What can hang from each mark:
C: R
B: Z
S: U
R: C K S Y
K: N R
N: K
U: C Z
Z: B U

Known rows, with every way that one mark hangs from another:
(C (R (K N) S Y)): [-0.14 -3.41 -0.82  0.48  3.42  4.37 -2.46  2.27 -1.47 -1.65 -1.71 -2.39
 -0.36  0.08 -0.37  0.81  0.30  1.96 -2.56 -4.93 -1.00  0.76 -0.76  3.89
 -3.31]
(Z B (U (C (R K)))): [ 0.70 -1.01 -5.03 -1.21  2.08  2.86  0.31  1.37 -1.95 -0.20  1.03 -1.70
 -1.35 -1.95  0.73  1.41  0.27  0.97 -1.80 -2.85  0.61  1.98 -2.24  3.55
 -2.43]
(Z B (U C)): [ 1.71  1.26 -5.06 -1.90  0.37  1.22 -0.53 -0.07 -0.97 -0.93  2.82 -1.44
 -0.76 -2.59  0.21  0.09  0.07 -0.37 -1.55 -1.08  1.49  1.81 -1.06  2.12
 -0.36]
(U (C (R K S)) Z): [-0.09  0.10 -2.76 -1.48  2.71  1.61 -1.91  3.07 -1.72 -1.06 -1.17 -1.52
  1.48 -2.69  2.06  1.68  0.15  3.32 -3.28 -3.35 -0.71  2.06 -2.29  3.36
 -1.63]
(U C): [-0.63  2.01 -2.14 -1.45  0.43  1.73 -0.99 -0.56 -0.83 -0.86 -0.27  1.87
 -0.16 -2.44  1.44  0.90  0.04  0.00 -2.04  0.37  0.11  1.67 -0.10  1.52
  0.19]
(N (K (R Y))): [ 1.16 -0.94 -1.39  1.92  1.81  3.12 -1.02  0.84 -1.33 -2.13  1.69 -1.44
 -0.14  0.41 -1.51 -1.19  0.25 -1.46 -2.37 -1.44 -1.69  1.90 -0.19  2.86
 -2.27]
(U (C (R S)) (Z B)): [ 1.27 -1.69 -2.56 -1.21  1.87  1.57 -1.98  4.10 -1.86 -0.55  0.74 -4.33
  1.23 -3.28  0.96  0.81  0.37  4.17 -1.76 -2.66  0.71  2.01 -2.03  2.33
 -0.67]
(U (C R) (Z B)): [ 1.18 -2.21 -2.54 -1.20  0.73  1.11  0.55  2.57 -2.69 -0.22  1.91 -3.21
  0.47 -2.93  1.55  0.59 -0.17  3.24 -1.56 -1.35  0.95  2.57 -1.46  1.78
 -0.22]
(R (K N) S Y): [ 0.96 -0.80 -0.93  0.46  2.97  4.03 -2.52  1.60 -1.06 -2.65 -0.22 -2.51
 -0.17 -0.17 -0.90 -0.23  0.94 -0.49 -2.95 -4.69 -0.72  1.54  0.07  4.03
 -2.70]
(U C (Z B)): [ 2.03  0.43 -2.74 -1.50  0.62  0.68  0.45  1.14 -2.14 -1.27  3.29 -3.22
  0.66 -3.37  1.31 -0.46  0.56  0.83 -2.15 -1.07  1.31  3.12 -0.88  2.00
  0.66]
(B Z): [ 0.66  0.81 -0.49 -1.04  0.61  1.94  1.91 -0.65  0.71 -0.29  1.33 -1.73
  0.92 -1.76 -0.97 -0.63  0.24  0.38 -2.26  0.18  0.04 -0.25  0.52 -0.37
  0.12]
(C (R (S U))): [-1.71 -0.48  0.82  0.18  1.96  2.16 -1.97  2.40 -0.70 -1.30 -1.79 -1.48
  2.20  0.28 -0.47  1.49 -0.37  5.00  0.50 -1.19  0.70  0.42 -0.95  1.29
  0.74]
(R C S): [-1.00  1.68 -0.49 -0.11  0.57  1.29 -0.70  3.31  0.49 -2.81  0.29  0.59
  1.21 -0.03 -1.78  0.51  1.51  2.16 -2.62 -1.39  1.78  1.67  1.72  1.35
 -0.12]
(K N R): [ 0.97 -0.11 -1.10  1.46  0.97  3.01  0.45  0.55 -2.40 -1.05  1.44 -0.62
  0.54  0.14  0.10 -0.17  0.52 -1.55 -3.35 -2.75 -0.59  0.21  1.11  1.69
 -2.13]
(K (R (S U) Y)): [-0.09  1.24  0.04  1.20  2.09  2.17 -4.20  3.13 -0.34 -3.54 -0.45 -3.08
  2.34 -0.11 -1.78 -1.23 -0.53  0.71 -0.02 -1.82  0.04  1.94 -0.99  3.14
  0.70]
(K N): [ 0.24 -0.61 -0.75 -0.06  0.91  2.58  0.51 -0.55 -2.09 -0.91  1.31  0.42
 -0.32  0.22  0.35  0.57  0.67 -0.28 -2.76 -1.84  0.20  0.32  1.51  0.86
 -0.99]
(B (Z U)): [ 2.07  1.63 -3.02 -2.48  0.29  0.75  1.61 -1.30  1.32 -0.28  2.52 -2.44
  0.47 -1.81 -1.31 -0.67 -0.47  0.24 -2.20 -0.17  0.22 -0.80  0.28 -0.10
 -0.32]
(C (R K S Y)): [-0.88 -2.23 -0.83  0.61  3.54  3.15 -3.00  2.67 -0.23 -2.13 -1.93 -2.13
  0.67 -0.20 -1.07  0.81  0.00  2.30 -0.93 -3.37 -0.28  1.02 -1.25  4.02
 -1.58]
(Z B U): [ 1.63  0.17 -3.83 -1.14  0.63  1.11  0.86  0.19 -0.82 -1.54  3.97 -3.07
 -0.01 -0.67 -1.67 -0.37  0.52  0.09 -0.68 -1.55  2.17  0.97  0.19  1.21
  0.29]
(C R): [-1.37 -1.75 -0.75  0.05  0.98  1.48  0.39  0.55 -0.75 -0.36 -0.67  0.02
  0.72  0.13 -0.02  1.58 -0.07  2.35 -0.79 -0.75  0.51 -0.51  0.54  0.90
  0.07]
(U (C (R S)) Z): [ 0.18 -0.47 -2.21 -1.73  1.46  0.34 -2.49  2.51 -1.03 -0.69 -0.76 -1.20
  1.88 -2.84  2.11  1.41 -0.29  4.31 -2.37 -1.72 -0.44  1.46 -1.62  2.03
 -0.40]
(N (K (R C (S U)))): [-0.43  1.74  0.63  1.86  1.47  4.15 -0.73  4.87 -0.88 -2.86  1.04 -0.65
  1.58  1.22 -2.48 -0.62  1.01  1.93 -3.36 -1.99 -0.63  3.09  0.10  2.18
 -2.14]
(N (K (R C S Y))): [ 0.66 -0.14 -1.13  2.10  1.94  3.44 -2.07  4.79 -0.11 -3.37  1.03 -0.91
  0.25  0.63 -3.25 -1.09  1.02  0.43 -3.36 -2.49 -0.87  3.00  0.32  3.20
 -3.19]
(S (U C (Z B))): [ 1.38  1.19 -1.41 -1.54  0.37  1.13 -0.02  1.59 -3.00 -1.77  3.07 -3.48
  1.32 -2.93  1.27 -1.11 -0.13  2.12 -0.55 -0.46  1.60  4.34 -1.80  2.16
  1.57]
(C (R S Y)): [-0.50 -2.00 -0.70  0.14  2.25  1.83 -3.65  2.36  0.27 -1.59 -2.07 -2.05
  0.91 -0.24 -1.26  0.97 -0.48  3.01 -0.10 -2.10  0.41  0.09 -0.23  2.49
 -0.41]

Rows:
[ 1.14 -0.60 -4.57 -1.77  1.61  1.84 -2.82  2.56 -0.17 -0.28  0.43 -2.25
 -0.15 -2.82 -0.09  1.51 -0.10  3.11 -1.56 -2.22  0.86  0.56 -2.32  2.39
 -1.52]  (Z B (U (C (R S))))
[ 1.72  2.79 -4.25 -3.35  0.01  1.00  0.43 -1.51  1.02  0.14  2.15 -0.74
 -0.47 -3.92  0.37 -0.42 -0.91 -0.08 -3.01  0.56 -0.33  0.43 -1.10  0.51
 -1.12]  (B (Z (U C)))
[-0.33 -3.71 -0.81  0.77  2.69  3.95 -0.33  0.74 -2.42 -1.25 -0.56 -1.62
 -1.12  0.57 -0.37  0.63  0.20  0.48 -2.06 -3.89 -0.92  1.17 -0.29  3.59
 -3.24]  (C (R (K N) Y))
[-0.77  2.05 -1.08 -0.52  2.64  3.63 -4.73  2.03 -0.31 -3.28 -1.80 -1.36
  0.58 -2.30  0.46 -0.10 -0.31  0.95 -1.01 -1.99 -0.50  3.91 -2.43  4.83
  0.01]  (R K (S (U C)) Y)
[-0.60  0.54 -0.82  0.44  2.04  2.76 -1.81  4.26  0.55 -4.19 -0.40 -0.82
  0.12  0.10 -2.70 -0.28  1.23  0.85 -2.72 -3.01  0.97  3.41  0.61  3.88
 -1.44]  (R C K S Y)
[ 0.48 -1.96 -2.47 -1.17  1.61  2.69  0.70  1.00 -3.90 -0.08  0.45 -0.86
 -0.34 -2.20  3.09  1.24 -0.02  1.75 -4.37 -3.53 -1.38  2.49 -1.35  3.33
 -3.10]  (U (C (R (K N))) Z)
[-1.33 -2.49 -1.05  0.59  2.69  2.73 -0.23  1.16 -1.09 -1.81 -0.86 -1.53
 -0.33  0.11 -0.73  0.64  0.12  1.02 -0.51 -2.11 -0.17  1.74 -0.66  3.52
 -1.26]  (C (R K Y))
[-0.58  0.46 -0.28  0.02  0.96  1.71 -2.47  3.70  1.21 -3.67  0.11 -0.66
  0.52 -0.21 -2.86 -0.47  0.72  1.62 -1.61 -1.48  1.59  2.76  1.37  2.55
 -0.14]  (R C S Y)
[ 1.62 -2.03 -4.58 -1.44  1.20  1.75 -2.06  0.94 -0.86 -0.95  1.64 -2.71
 -1.79 -2.25 -0.84  0.09 -0.94  1.43 -0.07 -1.29  0.96  2.40 -1.88  3.07
 -1.24]  (Z B (U (C (R Y))))
[ 0.31  0.94  0.43  1.27  1.80  3.64 -2.18  2.61 -1.99 -2.15  0.14 -2.29
  2.03  0.26 -0.40 -0.33 -0.05  0.73 -2.18 -3.09 -0.65  0.85 -0.28  2.08
 -1.14]  (K N (R (S U)))
[-0.71  0.25 -0.44  0.38  1.21  3.90  2.63  1.84 -1.90 -1.91  1.54  1.10
 -0.85  0.78 -0.83  0.16  1.68 -0.43 -4.59 -3.19  0.42  2.94  1.79  2.69
 -2.92]  (R C (K N))
[ 0.84  0.35 -3.96 -3.02  0.36  1.40  0.70 -0.55  0.73  1.29  0.36 -0.65
 -0.62 -3.75  0.49  0.66 -1.34  2.18 -2.34  0.28 -0.73  0.04 -1.85  0.50
 -1.80]  (B (Z (U (C R))))
[ 1.64 -3.15 -2.75 -0.72  1.26  1.31 -1.41  2.57 -2.28 -1.26  1.72 -4.29
 -0.25 -3.20  0.49 -0.59 -0.67  2.75 -0.56 -1.53  0.70  3.71 -1.76  2.78
 -0.12]  (U (C (R Y)) (Z B))
[-0.41 -2.31 -0.60  0.39  3.36  4.44 -0.53  2.45 -1.97 -0.81 -1.34 -1.21
  0.47  0.03  0.31  1.98  0.90  2.28 -3.53 -4.69 -1.02 -0.15 -0.17  2.89
 -3.30]  (C (R (K N) S))
[ 1.49 -0.61 -4.21 -2.58  0.76  1.64 -1.01 -0.59  1.25  0.20  0.25 -2.15
 -1.25 -3.56 -0.18 -0.33 -2.01  1.96 -1.35  0.28 -0.73  1.21 -2.27  1.73
 -1.82]  (B (Z (U (C (R Y)))))
[ 0.12 -0.34 -0.56  0.85  2.07  4.32 -1.33  3.68 -0.96 -3.85  0.17 -1.43
 -0.82  0.48 -2.06 -0.42  1.31  0.22 -3.84 -4.47  0.24  3.22  1.00  4.00
 -3.19]  (R C (K N) S Y)
[ 0.23 -0.37 -1.11  2.20  0.86  3.21  0.17  3.01 -0.85 -2.95  2.13 -0.01
 -0.79  0.82 -3.17 -1.47  0.83 -0.63 -3.25 -1.55 -0.67  3.46  0.48  2.70
 -2.97]  (N (K (R C Y)))
[-0.42  1.36  0.71  1.60  1.05  3.82 -0.98  4.95 -1.52 -3.03  0.82 -0.85
  1.55  0.69 -1.76 -0.45  0.52  1.45 -3.24 -2.93  0.26  2.40  0.60  2.33
 -1.66]  (K N (R C (S U)))
[ 0.24 -0.16  0.46  0.43  3.04  4.40 -2.80  1.72 -1.77 -3.22 -0.41 -3.23
  0.33  0.28 -0.78 -0.82  0.26  0.79 -1.43 -4.28 -0.50  2.35 -1.01  4.23
 -1.20]  (R (K N) (S U) Y)
[-0.26  0.38 -4.30 -2.01  0.31  0.80 -0.98 -0.73 -0.23  0.24 -0.04  0.93
 -0.72 -2.13  1.18  2.02 -1.04  2.21 -1.44 -0.45  0.14  0.49 -1.24  1.82
 -1.11]  (Z (U (C R)))
[ 0.25  3.15 -1.14 -1.99  0.63  0.68 -2.97  1.74 -1.50 -2.22  0.60 -1.80
  2.48 -2.88  1.84 -0.16 -0.68  3.29 -1.52 -0.92  0.43  2.78 -1.73  2.10
  1.90]  (R (S (U C Z)))
[ 0.95 -2.46 -2.89 -0.99  2.38  2.40  1.16  2.78 -3.26 -0.75  1.56 -3.50
  0.24 -2.79  1.68  0.75  0.57  2.29 -2.31 -3.04  0.37  3.51 -2.33  3.56
 -1.52]  (U (C (R K)) (Z B))
[-2.37  0.37 -0.39 -0.74  0.63  2.36 -1.22  0.70 -1.85 -0.27 -1.55  0.79
  0.40 -1.77  1.68  1.59 -1.21  3.45  0.21  0.47  0.06  2.07 -1.66  1.74
  0.57]  (S (U (C R)))
[ 1.15  0.04 -1.03  1.25  1.88  3.10 -1.90  2.63 -1.43 -1.48  0.53 -1.57
  1.41  0.04 -0.29  0.15  0.72 -0.23 -3.87 -3.66 -0.92 -0.30  0.58  1.88
 -2.51]  (K N (R S))
[ 0.99 -1.27 -4.62 -1.65  0.89  1.66 -0.54  0.82 -1.26  0.21  1.41 -1.38
 -1.00 -2.29  0.33  1.21 -0.26  2.08 -0.92 -1.19  1.18  1.02 -1.98  1.90
 -1.32]  (Z B (U (C R)))
[ 0.15  2.74 -1.36 -1.66  1.91  1.91 -2.76  2.40 -2.09 -2.48  0.20 -2.32
  2.37 -2.77  2.25 -0.30  0.09  2.58 -2.50 -2.36 -0.30  3.75 -2.62  3.82
  0.40]  (R K (S (U C Z)))
[ 0.66 -1.44 -1.09  0.62  2.15  3.80 -0.44 -0.08 -2.23 -2.38  0.86 -1.31
 -1.13  0.13 -0.29 -0.47  0.56 -1.43 -2.59 -3.75 -0.60  1.90  0.48  3.67
 -1.89]  (R (K N) Y)
[ 1.30 -1.45 -1.15  1.85  1.39  2.98 -1.30  0.73 -1.83 -2.14  1.30 -1.62
 -0.09 -0.21 -0.80 -1.09 -0.12 -1.79 -2.56 -2.48 -0.87  1.14  0.67  2.92
 -1.81]  (K N (R Y))
[-1.53 -0.99 -0.73  0.27  3.17  2.94 -1.50  2.83 -0.69 -1.24 -2.03 -0.93
  1.36  0.03 -0.28  2.09  0.82  2.66 -2.05 -3.34 -0.30 -0.11 -0.48  2.86
 -1.54]  (C (R K S))
[ 1.37 -0.29 -0.27 -0.49  0.74  0.90  1.38  1.94 -3.02 -2.05  3.92 -5.26
  2.14 -0.80 -0.45 -1.58  0.31  2.28  0.39 -1.45  2.45  2.93 -0.74  1.36
  2.64]  (S (U (Z B)))
[ 0.88  2.23 -1.24 -1.78  0.91  0.46 -4.85  2.20 -0.82 -2.82  0.47 -2.75
  1.72 -3.04  1.00 -1.08 -0.96  2.72 -0.50 -0.98  0.42  4.38 -2.14  3.35
  1.96]  (R (S (U C Z)) Y)
[ 1.03 -0.19 -0.55  1.93  1.12  3.26 -2.27  4.64 -0.67 -3.73  0.42 -1.42
  0.10  0.38 -2.62 -1.29  0.76 -0.11 -3.75 -3.60  0.03  2.40  1.23  3.29
 -2.87]  (K N (R C S Y))
[-0.97 -1.54 -1.89 -0.46  0.98  1.99 -2.56  0.49 -0.44 -0.95 -1.88  0.45
 -0.73 -2.34  0.83  1.06 -1.05  1.79 -0.72 -0.06 -0.30  2.16 -1.26  2.73
 -0.49]  (U (C (R Y)))
[ 0.19 -1.69 -2.79 -1.08  1.76  1.36 -1.61  1.54 -2.02 -1.36 -0.39 -1.90
  0.03 -2.29  1.57  0.21 -0.86  1.96 -1.85 -2.23 -0.77  3.70 -2.10  4.52
 -1.39]  (U (C (R K Y)) Z)
[-0.31 -0.53 -2.59 -1.41  1.45  1.41  0.33  1.59 -2.59 -0.47 -0.14 -1.08
  0.72 -2.44  2.69  1.48 -0.10  2.30 -2.77 -2.05 -0.63  2.82 -1.97  3.16
 -1.43]  (U (C (R K)) Z)
[ 1.57 -0.65 -1.04  1.72  2.12  3.40 -3.39  2.65 -1.07 -2.59  0.32 -2.58
  0.55 -0.34 -1.25 -0.64  0.11 -0.90 -2.89 -3.91 -0.98  0.52  0.39  3.22
 -2.08]  (K N (R S Y))
[ 0.71  0.62 -4.38 -2.78  1.77  2.52  1.22 -0.25  0.37  0.96  0.38 -1.21
 -0.60 -3.27  0.93  0.86 -1.01  1.47 -3.39 -1.33 -1.36  0.70 -2.42  2.01
 -3.10]  (B (Z (U (C (R K)))))
[-1.99 -0.32 -0.64 -0.12  2.32  3.37 -2.22  1.38 -2.06 -1.65 -2.11 -0.64
 -0.29 -1.56  1.20  0.55 -1.22  1.97 -0.02 -1.17 -0.66  3.81 -2.94  4.52
 -0.72]  (S (U (C (R K Y))))
[-0.01  0.74 -0.83  1.70  1.35  1.98 -2.63  4.95  0.88 -4.15  0.13 -0.86
  1.10  0.10 -3.19 -1.01  0.71  0.52 -2.39 -2.15  0.69  3.13  0.67  3.25
 -1.20]  (K (R C S Y))
[ 0.24  1.05 -0.89  1.78  1.68  3.52 -0.50  4.26 -0.18 -2.59  1.25  0.05
  1.02  0.74 -2.14 -0.08  1.53  0.85 -4.67 -2.35 -0.73  1.92  0.82  1.82
 -3.36]  (N (K (R C S)))
[ 1.55  0.93 -0.58  0.61  1.60  0.87 -3.56  3.28 -1.02 -3.81  1.76 -5.44
  3.13 -0.84 -1.00 -1.99 -1.07  1.62 -0.37 -2.38  0.25  2.78 -1.27  3.45
  1.26]  (K (R (S (U Z)) Y))
[-1.13  1.41 -0.62  0.04  2.02  2.73 -0.11  4.01  0.28 -3.14 -0.28  0.34
  0.98  0.25 -1.75  0.77  1.71  1.21 -3.51 -2.88  1.03  2.52  0.94  2.83
 -1.59]  (R C K S)
[-1.23  2.45  0.54  1.36  1.00  2.28 -1.40  5.14 -0.34 -3.43  0.33 -0.30
  2.50  0.22 -2.23 -0.35  0.43  2.24 -1.98 -1.28  1.04  3.04  0.17  2.45
  0.00]  (K (R C (S U)))
[ 0.51 -0.04 -4.33 -1.70  1.42  1.06 -5.16  1.30  0.77 -1.15 -0.98 -0.82
 -0.35 -2.42  0.00  1.23 -1.28  2.79 -0.89 -1.47 -0.16  1.03 -2.07  3.23
 -1.41]  (Z (U (C (R S Y))))
[ 0.84 -1.88  0.02 -0.12  1.94  1.62 -0.95  4.32 -2.16 -1.62  1.63 -5.93
  2.89 -0.85 -0.39 -0.20 -0.14  5.81  0.30 -2.66  1.62  2.05 -1.60  1.75
  1.16]  (C (R (S (U (Z B)))))
[-1.16 -0.14 -1.84 -0.97  1.52  1.91 -2.91  2.27 -0.07 -0.29 -2.68  0.64
  0.84 -2.22  1.44  2.32 -0.23  3.44 -1.97 -1.02 -0.32  0.17 -1.51  2.14
 -1.28]  (U (C (R S)))
